Every row comes from one small tree of marks. Brackets hold a mark, then the marks that hang from it, in alphabetical order. Every link used is in the known rows. Which tree was each row made from?
Known rows:
(E S): [ 11.5  -1.9 -10.3 -18.0  26.8  83.9 -60.0 -21.7  25.9  -0.4   9.1  -2.6
  -6.8  23.1 -13.1  -9.9   1.1 -38.9 -29.3   4.5  25.7   7.3  33.2  -5.3
   1.5 -12.3  -6.5 -13.5]
(P S): [ 11.1  -1.6  -0.5 -20.3  25.5  65.9 -52.9 -26.6  21.2   5.4  11.6   3.0
  -1.4  20.4 -19.2  -2.2   0.7 -38.6  38.3   9.7  34.8   9.1  24.8  -4.0
 -12.2 -29.1 -10.8 -12.2]
(H K (S C P (R G) X)): [ -8.2  -0.3  -8.0   8.1  -9.0 -54.6  30.7  -5.1  -3.1   9.5 -17.9  13.2
   7.2  -0.5  -2.2   2.7 -11.3  38.2  16.8 -17.8  -5.3   2.4 -12.2  -6.3
   4.4  29.4  29.2   9.1]
(R G (K (H (S C)))): [ 22.2   6.5   3.7  13.3  19.9  27.0  27.9  20.7  -1.7   9.5  -2.0  14.2
 -15.4   3.7   1.7   4.4   3.4  -8.6   9.4  10.3  35.6  16.2  14.4  -6.6
  -0.9  -4.6 -11.2   4.0]
(C (S (H K) X)): [  1.5  -3.6   2.3 -17.5  -0.6  45.6 -19.8 -22.2   8.9  -2.7 -12.0  13.0
  -7.2  17.7  -0.9 -16.8 -11.3 -23.9  -7.4  -0.4 -12.0  -5.4  20.7  -7.5
 -23.5   2.0  19.6  -5.5]
(S H P X): [  0.5  -2.7 -13.8 -19.4  -9.8  -0.8 -39.8 -17.3   8.5  -2.5   5.8  -4.0
   4.2   3.3  -0.1  -3.9   0.1  -2.2   1.0   0.7 -26.9 -10.2  29.4   0.6
   5.1  -5.1  -2.4  -9.8]
(C (S H)): [  8.2  -8.6   2.3 -19.9  11.6  62.8 -60.0 -16.7  10.8 -11.6   3.5   6.9
   4.4  15.0  -4.4  -7.4  -4.7 -47.8 -10.8   4.2  12.2  -6.0  34.7 -14.8
 -24.4 -19.9  -3.4  -9.8]
(H K (S P R X)): [ -8.3   3.2 -14.9 -17.4 -11.4 -20.3 -13.7 -46.8  15.2   9.5 -15.8  15.8
   6.7   8.4  -3.8 -10.9 -13.3  37.1  20.3  -7.0 -13.0  -1.0   2.6   0.8
   3.2  28.7  34.8  -1.4]
(X (S C (R (K H)))): [  6.8   9.9   8.6   1.2   0.9   7.5  34.0   4.2  -4.8  -3.1  10.6 -22.3
  -8.1  -5.6   5.6   9.5  10.1  -4.9  -9.7   6.3  13.8   8.3 -20.3   5.6
  17.2 -23.6 -11.5   9.8]
(C S): [  4.2  -8.7   1.9 -20.1  21.9  59.8 -62.7 -26.5  15.9 -14.5   2.6  10.1
   4.8  24.1 -10.8  -4.4  -4.8 -40.5 -10.0   2.5  15.4   1.2  24.8 -17.0
 -27.2 -30.9 -12.4 -10.1]
(K (H (S C P R X))): [ -3.2   1.7  -6.6 -13.3 -21.9 -49.4 -20.4 -20.3   3.0   0.4   2.1   0.7
   9.8 -10.9  13.6  12.0 -11.7  36.7  11.2   2.6   5.7  -6.0  -4.1  -6.0
   5.6  17.7  48.0   2.7]
(E (S C H P (R G K))): [ -5.8  -4.8  -3.3  24.0  -3.5 -37.2  60.9  31.0 -13.2  -4.9  -4.6 -20.1
  16.6 -14.1  -1.6   2.2   7.3 -13.2 -35.6  -8.8   1.7  -2.8   6.0  14.3
  18.2  10.7 -17.8   7.2]
(C (S H P X)): [ -7.8 -12.2  -4.7 -15.4 -11.3  -9.4 -40.2 -23.2   5.2 -14.1  -0.5   0.3
  15.6   2.1   2.3  -5.7  -7.3 -15.5 -12.1  -3.4 -22.3 -14.0  28.5  -6.0
 -16.6  -8.7  -2.2  -5.0]
(P (S C (R (K H)))): [  5.4   5.3  15.3   0.1   4.4   3.8  31.0   0.9  -1.9   2.0   6.7 -11.9
   1.7  -4.6  -2.3  13.6   3.8 -13.1  30.1  16.1  34.2   6.7 -11.8   9.4
  -4.2 -18.4   7.9   1.4]
(S H P (R G) X): [ -8.5  -4.3  -7.7  11.7  -9.5 -30.0 -24.5  22.0  -7.1   2.5   8.1  -0.7
   0.3 -11.9   1.9  -4.1   6.7  17.2   1.0  -9.7 -33.8  -9.9  -4.7   2.3
   9.7  11.9 -19.9  -3.1]
(R G (K (H S))): [ 24.0   8.5  -2.1  14.7  27.8  54.1  -2.4  12.8   7.5  14.4   0.9  22.3
 -23.3   9.4   0.4 -12.5   7.8  -4.6  14.4  14.7  28.3  18.6  21.4  -1.5
  -1.8  -0.9 -28.6  -2.5]
(G (R (K (H (S C))))): [ 17.5  10.7  -5.4 -14.5  14.1  48.1  10.4   1.2   1.8  11.6  -8.5   9.8
  -6.8   3.2   6.2   0.8 -12.2 -46.7  11.2  16.4  37.3  10.3   9.9   7.9
  -8.8  -0.9  24.9   4.5]
(C (S (H K) P (R G) X)): [-15.7  -6.1  -3.1  14.1 -13.6 -38.3   8.2   5.0  -9.7  -3.0 -13.5   7.1
  11.1  -4.9   3.6 -14.3  -4.0  12.7  -6.4 -17.6 -27.4  -9.9  -2.1   2.1
 -12.5  20.8   0.1   2.6]
(C (S (H K) (R G) X)): [ -7.9  -5.1   9.5  14.5  -0.1  17.8  -4.4  16.4  -7.7   0.8  -9.4  16.2
 -11.6   3.8   0.3 -16.3  -3.5  -3.6  -8.4 -11.2 -15.9  -4.5 -13.5  -6.5
 -18.4  19.4   1.0   1.4]
(S C R): [  0.9  -3.0   5.3 -20.8   7.7  18.5 -30.2  -7.9   4.1  -9.4   7.0  -4.5
   7.3   9.3  -8.2  16.8  -2.7 -13.3  -0.9  -0.4  12.1  -2.1  -6.8 -12.6
  -3.7 -16.8  15.7  -6.5]

Write each row's tree:
[  5.6   4.9   5.7   0.5   6.5  25.4  27.2   6.8   1.6  -4.2   3.5 -17.1
  -3.3  -1.8   4.3   4.5   5.0 -13.5 -35.2  11.3  27.3   5.7  -2.8   7.8
   8.0  -2.5  12.7  -1.3] => (E (S C (R (K H))))
[ 16.3   2.7 -13.2 -23.4  -1.5 -10.4 -30.1 -31.6  13.2  -1.3   1.1   0.6
  18.2   4.8   8.1   9.3 -10.0   3.4  15.4   6.9  35.8   0.8  41.3  -9.5
   0.6  -4.3  36.0  -3.2] => (K (H (S C P)))
[ -4.4  -3.2  10.5 -14.0 -14.0   5.0 -23.0   7.9  -5.3  -5.4   5.7  -5.1
  -2.9  -4.2   0.7  13.5  -4.5  -7.1  -6.5   0.8 -15.0 -11.3 -16.2 -10.6
   4.0   3.4  26.5  -3.1] => (S C H R X)
[ -0.1   6.4  -0.7  26.8  -0.4 -54.8  62.5  26.1 -16.4  -1.3   8.7 -26.5
   5.2 -17.4   8.4   7.7  15.6  16.3  -7.7  -8.4   2.0   7.9 -17.1  12.4
  25.7 -17.2 -37.1  16.5] => (X (S C P (R G (K H))))
[ -1.4   3.1   8.7  29.3   4.2   1.8  45.7  47.1 -12.4   3.4   5.4  -9.6
 -20.9 -11.9   6.7   1.0   9.8   5.7 -39.6   3.8   4.0   7.9 -29.6   6.9
  13.2  11.3  -9.1   6.6] => (E (S C (R G (K H)) X))
[ -5.9   4.4  -2.7  24.4  -2.5 -42.0  25.5  26.8 -11.2   4.9   5.7  -2.2
  -7.8 -13.1   8.9  -4.6  14.2  37.5  -3.1   1.3 -28.6   2.3 -17.4  16.8
  10.0   2.3 -37.9   0.8] => (S P (R G (K H)) X)
[-13.0  -5.1   0.7  20.5  -8.6 -64.7  55.2  13.9 -12.4   3.0 -11.9   8.9
   2.9 -13.0  -3.6  10.6  -3.1  30.0   4.9  -9.3 -16.5   1.5 -24.2   2.1
   8.2  15.3 -11.2  13.5] => (H (S C P (R G K) X))
[ -3.8  -5.5  -7.2 -22.0  -6.1 -31.8 -12.0 -20.7   4.6 -11.8   2.5  -9.1
  14.5   6.1  -3.6  16.5  -6.0   2.3  -1.6  -5.0 -14.8  -4.7  12.1  -7.1
   2.8 -20.4   9.7  -4.2] => (S C P X)
[ -1.9   6.9  12.2   4.8   0.4  18.6   8.4  -0.3   2.8   9.7   9.4  -1.5
 -18.9  -5.0  -1.6  -3.4   6.4   8.0  29.3  18.9   5.7   6.4 -23.7  15.5
  -2.4  -4.9  -8.5  -1.6] => (P (S (R (K H)) X))
[-13.1 -10.4  -4.8 -14.1   1.9 -17.4 -46.9 -32.4   8.3 -19.4   0.0  -1.4
  28.9   7.5  -4.2  -1.1  -6.4  -6.7  -8.5  -8.5  -1.9  -9.9  11.0  -6.0
 -18.5 -15.9  -5.5  -5.5] => (C (S P R))
[-12.8  -4.2   6.6  23.5 -17.7 -67.7  63.4  36.6 -23.3  -3.2  -3.4 -10.6
   5.9 -20.2   1.8  10.9   7.1  14.3  -6.4  -8.7 -37.8  -8.1 -19.0   9.7
  12.3   6.8 -19.7   8.9] => (S C H P (R G K) X)
[ -5.8   0.5  -0.6  27.9  -7.6 -50.8  70.9  27.1 -19.5  -4.2   2.6 -25.9
  11.0 -18.0  -0.6   7.3  12.7  -2.6  -9.9 -13.7 -13.2  -0.4 -11.1  10.4
  25.5 -11.1 -39.3  18.2] => (X (S C H P (R G K)))
[ -1.6   0.8  -6.1  13.1 -12.1 -55.4  -7.9  14.1  -6.5   6.7   2.7   5.9
   1.7 -15.7  12.4   8.7  -4.7  40.3  10.5  -4.2   6.2  -0.7 -13.2  -8.2
   7.3  22.2  21.2   6.2] => (K (H (S C P (R G) X)))
[  7.1   6.2  -7.0 -21.0  10.9  52.2 -34.7 -40.7  20.2  12.7 -12.9  22.7
  -4.7  21.7 -10.7 -12.3 -12.0   4.9  22.2   0.9  21.3   6.6   9.5 -10.1
  -4.5  17.6  32.1  -6.9] => (H K (S R))
[  7.1   6.8  -2.2 -20.9   2.6  49.9 -25.7 -17.5  10.2   5.9  -4.9   4.8
  -2.6  15.8  -4.4 -12.2  -1.0 -10.8   8.3   1.6   1.1  -2.8  13.9  -0.6
  -0.6   9.2  22.0 -11.7] => (S (H K) R)
[ -6.8   2.0   3.0  23.4 -10.4 -69.8  56.9  32.5 -20.4  -1.9   2.4 -10.3
   0.5 -18.7  11.0  12.4   9.3  33.7  -5.6  -2.7 -21.4   0.6 -23.7  11.3
  10.4  -0.2 -18.6   7.5] => (S C P (R G (K H)) X)
[-14.4  -8.2  16.6   2.6  -8.5  14.4   5.4   1.4  -5.7  -9.5  -6.0   5.9
  -6.8  -3.3  -1.0  -5.8  -1.0 -14.5 -20.1   5.4 -28.6 -10.5 -17.1   1.2
 -17.0   0.0 -13.7   1.8] => (C (S H (R K) X))
[ -4.2   2.2  11.9 -10.8 -14.9   2.8  21.3 -10.3  -1.1   9.3  -5.9  -5.2
  -2.1  -1.3  -6.4   5.2  -8.8  -7.2  35.7   1.9   9.0  -3.8 -14.3   3.6
  -3.1  13.4  50.3   1.3] => (P (S C (H K) R X))
[-15.2  -3.2   4.0   4.1 -14.5 -42.4  12.0 -12.8  -5.1 -13.7  -2.4  -3.3
   8.6  -9.4  11.7  -3.1   0.4  20.8 -14.9   4.1 -23.8  -6.7 -11.0  11.1
 -12.6  -5.2 -10.7   2.2] => (C (S P (R (K H)) X))
[ -3.3  -5.0  10.1  12.5  -4.4  -0.4  -8.6  40.9 -15.4   0.6   7.8   0.3
 -11.6  -9.2   0.2  10.4   2.8  -2.1  -5.9  -6.7 -14.4  -5.7 -23.7 -10.8
   5.3   7.5   0.4   1.0] => (S C H (R G) X)
[  1.4   6.8  10.0  24.8   9.0  14.4  13.4  39.5 -10.8   8.7   8.8   7.1
 -30.5  -5.4   5.6  -7.5  14.4  22.5  -3.1   8.5 -17.2   8.2 -32.0   7.4
   5.2   1.3 -36.9  -1.1] => (S (R G (K H)) X)
[  7.8   2.0 -17.8 -16.9  -0.7  12.3 -33.4 -25.5  12.3  -2.7  12.3 -20.6
  11.7   3.8  -2.4  -8.4   6.1 -20.1  -0.7  -5.0  -5.7  -2.5  35.6   2.0
  18.5 -23.1 -22.5  -1.2] => (X (S H P))
[  8.3   4.9  -6.1   4.4  21.0  46.3 -20.7  -7.4  10.6  18.1 -11.2  28.7
 -10.7  19.1 -11.0 -14.7  -4.9   9.9  21.7  -6.5  21.4  12.7   1.6 -10.6
  -3.2  22.3   5.4  -2.6] => (H K (S (R G)))
